Each row comes from the steps of one path. Every step used is in the known rows, and no mark comes twice. Write the path behind each row, first mark first.
(in the rows, 128 means zero)
Known rows:
pitep-ropofo: [ 97 138 154  79  98 139 156 138 138 105 137 139 151 137 184  87 139 117
  75  97 139 155 153 113 129 144  92  73  64 149 111 121]
zasipa-ropofo-lugin-fabub-dasaz: [ 82 163 185 126 111 109 118 109 161 130 104  99 134  98  99  94 159 110
 134  77 150 119 105  53 149 210  95 102  95 137  90  94]
lugin-sapo-fabub-dasaz-ropofo: [ 86 143 145  64  82 119 148  89 149 108 113  67 121  90 159 119 173  93
 135 124 149 109 132 155 165 134 123 151 116 121  73 158]
bagen-ropofo-lugin: [119 152 149 120 122 141 115 151 130 128  83 120 107 104 168  94 150 120
 109  96 130 113 126 106 173 174  84  83  83 140 128 106]
ropofo-dasaz-fabub: [105 158 172 117  86 135 128 117 144 104 145 149 126 137 168 131 115 127
  35 106 151 139 113 155 146 138 115  85  62 117  88 130]
lugin-fabub-dasaz-ropofo: [ 84 136 186  95 103 130 149 150 162 109 102  94 144  92 133 121 177  72
 118  75 133 125 125 117 129 176 100 134  77 119  97 132]
fabok-ropofo-lugin-sapo: [ 95 106 132  74 117 116 126 133 168 106 111  79 126 128 160 144 179 120
 120 130 137 128  99 126 156 149 100  84 133 162 105 113]
pitep-ropofo-dasaz-fabub: [100 137 162  96  72 141 163 123 142 101 163 157 138 157 184 124 116 150
  40 105 153 168 134 143 121 129 110  72  50 137  98 128]
tolik-ropofo-dasaz: [112 152 184 124  81 148 101 162 155 137 147 161 142 127 164 103 138 111
  41 104 128 119 137 138 169 174  97  74  54 118  97 108]
pitep-ropofo-lugin-fabub-sapo: [ 83 130 151  79  86 117 160 147 166 105 128 115 146 126 135 113 153 111
 102  91 160 154 121  79 136 168 109  83  89 168 121 112]
zasipa-ropofo: [ 91 171 174 113 113 119 112 113 121 111 128 124 133 115 153  72 150 126
  80  99 139 139 137  85 161 186  99  74  72 117 107 109]
fabub-dasaz-ropofo: [ 69 130 171  75  94 140 137 133 173 105 121  93 135 111 171 108 170 117
 113  83 142 123 137 146 146 156  79 130  62 119  79 146]
fabub-sapo-dasaz: [ 81 163 139  65 106  99 150 120 190  87 139 103 119  91 141  93 178 119
  82  95 175 129 123 110 162 147  83 115  86 164 100 156]
tolik-ropofo-lugin: [100 148 160 115  81 145 103 152 174 131 139 115 150 122 168  68 132 114
  86  95 144  98 127 114 189 171  98  78  89 149  88 109]
bagen-ropofo-dasaz-fabub-sapo-zuso: [ 78 150 147 111  90 111 141 132 133  86 121 173  77 108 160 144 150 159
  67 126 138 150 122 133 168 137 114  81  46 124 121 125]
ropofo-pitep: [132 165 173 109 117 134 111 136 143 132 111 145 133 113 169  98 115  64
  64  99 158 119 141 112 149 128 108  78 100 108 109 136]
zasipa-ropofo-lugin-fabub: [ 97 169 177 134 111 114 116 127 137 127 111 105 134 110 116  83 149 106
 106  89 141 126 111  61 157 206 112  75 106 134 112  94]
fabub-lugin-sapo: [114 136 152  90 107 134  94  99 151 129 130  86 139  94 180 102 122  68
 120 121 130 146 118 139 152 154 101  98 124 106 112 111]
tolik-fefa: [ 86 163 182  95 106 135 126 151 148 109 135 137 138 120 188 103 127  83
  65 100 156 121 134 131 144 154 116  93  69 145  86 141]
sapo-zuso: [ 69 162 148  95 114 113 140 136 149  98 111 161 118 115 165  84 138  94
  92 113 117 120 138 125 158 128 101  64  87 142  87 122]
dasaz-fabub-sapo: [ 66 151 144  75  76 111 135  98 158  62 152 110 133 114 169 115 136 140
  64 103 181 151 112 123 169 132 125 110  66 134  97 146]
fabub-lugin-sapo-dasaz: [124 148 138  88 111 125 121  90 180 129 139  71 126  80 170  84 136  76
 126 117 145 133 118 138 147 141  87 116 140 130 100 136]
fabub-dasaz: [ 82 148 171  85 116 122 124 109 173 113 105 122 140 100 147 105 158 101
 116  79 147 116 125 112 144 162  71 123  63 138  74 120]
pitep-ropofo-lugin-sapo: [102 127 127  73  87 127 152 132 151 129 137 106 150 143 185 106 153 116
 121 115 145 130 132 112 137 148  98  82 109 154  90 104]
lugin-sapo-fabub: [111 165 138  81  99 114 136  91 121 112 108  97 127  95 157 106 149  71
 106 133 145 112 129 136 172 135 135 114 128 131  93 141]
lugin-fabub-sapo-zuso: [ 59 156 159  87 106  89 147 149 156  87 107 146 125  90 115 120 166  71
  99 106 133 139 117  89 152 156 126  86  90 142 115 120]
lugin-sapo-dasaz: [124 162 125  79 117 108 151 116 162 124 127  91 132  98 165  96 184  82
 116 112 146 102 131 126 145 141  90 122 124 146  76 134]
fabok-ropofo-dasaz-sapo-fabub: [109 133 184 106 103 127 147 121 171  84 124 121  98 126 144 134 137 155
  32 112 135 149 104 155 161 126 133  80 102 147 126 189]
fabok-ropofo-dasaz-fabub: [ 91 117 168  96 100 128 139 122 157  79 140 130 117 140 160 161 144 156
  40 124 145 166 100 156 140 130 113  73  75 146 113 138]
pitep-ropofo-fabok: [103 136 176  79  80 129 173 125 153 111 132 150 140 147 181  83 134 103
  72  85 150 166 169 117 133 129 114  27  84 145 130 127]
pitep-ropofo-dasaz-fabub-sapo-zuso: [ 54 133 143  76  58 109 177 119 163  76 172 176 116 150 170 135 128 169
  53 126 159 177 131 138 134 113 119  65  49 149  94 134]
lugin-sapo-fabub-dasaz-ropofo-zasipa: [ 91 144 139  62  80 119 147  71 155 115 110  69 116  98 144 118 144 100
 129 137 155 124 127 163 163 128 118 138 147 127  82 150]
lugin-fabub: [113 161 180 114 121 124 133 153 130 115  96 126 151  98 131 105 152  49
  84  84 126 130 124  96 137 175 114  92  90 128 118 111]
bagen-ropofo-zasipa: [129 157 155 113 128 139 120 128 113 123  84 138 106 107 154  93 122 116
  81 114 124 148 136 119 162 162  81  75 101 130 145 101]
ropofo-dasaz-fabub-sapo: [ 81 151 164  93  72 113 128 114 158  87 156 143 120 132 156 149 132 143
  36 111 170 153 103 146 158 142 119  96  52 121  95 136]
fabub-lugin-sapo-dasaz-ropofo-zasipa: [119 134 134  79  94 138 131  90 183 129 149  49 116 101 174  85 117  97
 117 131 145 153 121 173 147 127  89 112 171 121 115 149]
zasipa-ropofo-lugin: [ 87 166 165 120 106 120 105 114 144 124 125 107 128 124 145  71 141 137
  97  96 149 123 119  81 171 189  96  69  96 133  98 102]
fabok-ropofo-zasipa: [ 96 120 155  79 126 126 132 118 158  89 110 114 123 135 140 124 131 131
  68 130 137 172 112 138 146 140  89  60 128 163 135 122]
lugin-sapo-fabub-dasaz: [ 97 158 145  70  99 107 138  70 151 114 102  92 126  80 141 117 162  81
 138 121 155 105 122 127 163 140 118 144 116 137  70 138]
dasaz-sapo-zuso: [ 88 166 160 112 104 114 153 138 170  92 127 147 118 123 179  67 123 127
  72  86 114 112 131 123 165 116 123  77  93 134  85 168]

Which path is each row?
[116 180 175 111  95 127 149 100 157  90 120 105 117 105 162  61 106 121
  55  86 145 115 125 131 184 121 146 107 107 135 106 199] -> dasaz-sapo-fabub
[ 97 153 184 100 106 123 135 113 196 106 121 112 135 106 159  90 145 129
  98  56 140 109 119 111 149 150  90 133  71 131  69 160] -> fabub-dasaz-sapo
[ 86 153 170  87 107 103 133 148 148  95 110 120 142  91 119 125 169  68
  84  90 148 144 116  85 148 180 119 105  82 133 128 119] -> lugin-fabub-sapo
[110 140 141 101  76 134 102 146 166 143 140  99 152 119 175  91 154 101
 111 115 139  89 124 117 186 169 109  93 110 138  77  99] -> tolik-ropofo-lugin-sapo
[ 85 169 169  86 101 118 139  70 162  98  96 111 119  80 126  92 135  97
 110  98 163 114 124 125 167 139 106 128  91 152  81 155] -> sapo-fabub-dasaz
[107 162 129  88  94 116 127  95 147 125 107  82 122 106 151 101 136  87
 124 128 156  96 111 130 183 141 129 106 147 149  83 132] -> ropofo-lugin-sapo-fabub
[107 175 137  97  98 121 168  95 175  85 150  97 125 105 166  74 136 127
  74  92 175 119 119 133 149 117 102 116  95 162  76 166] -> sapo-dasaz-fabub
[100 155 144  85 102 139 168 144 174 101 140  80 121 110 177  72 172 116
  80  92 148 116 145 157 151 132  83 112  97 143  94 177] -> sapo-dasaz-ropofo
[ 88 177 187 140  98 108 130 126 151 114 146 166  99 137 152  86 133 162
  51  98 114 135 127 107 158 160 118  58  74 106  93 140] -> zasipa-ropofo-dasaz-sapo-zuso
[111 144 171  97  94 153 126 160 143 121 126 112 130 127 195  99 132  86
  62 102 151 127 153 152 153 122 115  87  95  91 114 163] -> dasaz-ropofo-pitep
[118 164 117  83  96 107 165  90 161 101 147  79 131 102 174 102 163 108
 107 115 165 108 118 136 146 120 113 133 122 145  66 146] -> lugin-sapo-dasaz-fabub
[ 96 166 158  87 112  97 160 137 176  94 120 102 132  77 107 108 184  76
  91  85 162 131 113  86 144 168 105 120  99 157 118 143] -> lugin-fabub-sapo-dasaz
[106 138 145  94  81 133 112  71 151 100 152  78 138 102 193 106  96 102
 104 122 154 151 105 149 155 126 128 109 118 110  98 130] -> dasaz-fabub-lugin-sapo
[ 96 154 187 104 120 115 137 128 162 119  89 120 149  84 112 120 165  59
 120  70 137 120 115  87 127 181  94 125  78 136  92 110] -> lugin-fabub-dasaz
[106 147 150  72  84 122 142  90 154 124 111  80 115  87 160 126 153  72
 128 126 168 104 139 149 162 114 133 145 131 107  78 169] -> lugin-sapo-fabub-dasaz-ropofo-pitep
[104 119 119  71 119 110 150 124 193 105 121  64 115 116 150 129 190 129
 125 126 152 116 101 125 151 137  88  99 148 185  94 137] -> fabok-ropofo-lugin-sapo-dasaz
[134 137 145  89  96 140 123 108 183 138 148  59 116  87 188  94 125  70
 116 123 159 133 134 159 145 114 104 116 155 100 111 167] -> fabub-lugin-sapo-dasaz-ropofo-pitep
[128 156 129 107 109 125 127 114 117 130  79  93  94  85 158 105 154 105
 133 127 141 101 124 117 189 157 117 107 124 140 119 120] -> bagen-ropofo-lugin-sapo-fabub
[108 157 168 119 114 125 127 149 155 128  97 107 143 110 128 103 139  66
 104  83 140 111 104  95 151 177 109  88 113 147 107 108] -> ropofo-lugin-fabub
[144 159 185 142 115 141 125 163 131 127 106 156  96 116 175 114 144 142
  49  84 109 127 131 128 160 164 100  87  55 104 132 141] -> bagen-ropofo-dasaz-sapo
[ 41 154 131  74  74  95 152  99 164  55 149 137 115 113 164 110 132 143
  77 120 168 146 115 126 171 109 133  91  74 145  85 146] -> dasaz-fabub-sapo-zuso
[103 138 159 100  96 133 160 150 153 122 120 119 153 132 146  98 137  97
 102  85 142 142 127  89 126 165 104  74  97 165 113 107] -> pitep-ropofo-lugin-fabub
[ 69 147 137  56  89 115 162 140 190  81 152  77 114 103 164  96 189 133
  77  99 170 134 134 140 164 139  88 123  86 146 104 179] -> fabub-sapo-dasaz-ropofo
[ 81 141 130  93  80 118 127  71 159  91 151 104 122 103 191 102  94 103
 119 136 143 149 109 151 157 107 135  94 124 118  87 129] -> dasaz-fabub-lugin-sapo-zuso
[114 159 112  91  90 110 154  96 183 114 143  66 126 114 166  98 150 120
 123 112 174  92 101 130 159 126 106 122 141 163  57 139] -> ropofo-lugin-sapo-dasaz-fabub
[111 121 187 107 112 129 137 153 177  93 131 132 113 142 161 144 152 154
  34  99 121 152 106 146 144 141 110  74  84 138 121 163] -> fabok-ropofo-dasaz-sapo
[124 177 191 126  89 131 139 116 157 111 128 140 105 121 151 102 108 125
  27  93 138 122 117 153 170 132 137  94  91 122 104 185] -> ropofo-dasaz-sapo-fabub
[131 155 176 128 123 142 116 161 112 134  93 165 100 109 163 127 155 115
  63 105 115 135 137 130 153 175  82  78  49 112 136 104] -> bagen-ropofo-dasaz
[106 147 156 113 116 119 123 159 136 115  80 111 107  82 126 123 173 101
 115  93 141 127 112  76 171 193 103  99  88 143 147 102] -> bagen-ropofo-lugin-fabub-sapo
[118 178 183 123 114 122 101 114 124 132 124 139 125 113 153  80 126 102
  69 102 158 133 145  79 155 160 111  66  93  98 114 120] -> zasipa-ropofo-pitep
[ 95 118 163 100 125 121 136 152 168  99  96  93 130 116 122 136 165 102
 102 104 136 140  93 102 145 167 108  73 122 170 129 120] -> fabok-ropofo-lugin-fabub
[110 163 144 104  94 133 145  70 192  90 159  78 121  91 170  67  99 123
  85  97 175 141 109 143 150 115  98 113 115 152  96 167] -> sapo-dasaz-fabub-lugin
[102 165 172 103  99 141 112  67 150 102 116  96 116  78 150  70  78  82
  88 116 153 149 118 145 179 132 125  91 123 133 129 160] -> sapo-fabub-lugin
[116 131 155  80  81 133 144  97 192 127 149  56 113  97 186  86 140  77
 121 111 150 147 140 168 152 121 111  84 155 111 121 162] -> fabub-lugin-sapo-dasaz-ropofo-fabok
[ 97 118 175  93 120 129 126 149 157 100 119 140 117 134 149 158 163 130
  48 119 126 157 111 148 139 152  90  62  78 144 124 126] -> fabok-ropofo-dasaz
[103 127 170 102  67 150 145 100 156 105 173 139 135 143 188 116  84 146
  53 110 153 189 123 154 122 130 108  70  67 128 115 131] -> pitep-ropofo-dasaz-fabub-lugin
[ 85 159 184 116 112 102 161 131 187 103  99 134 130  89 120 101 151  88
 119  64 121 108 113  89 134 150 117 119  91 137  79 147] -> lugin-fabub-dasaz-sapo-zuso
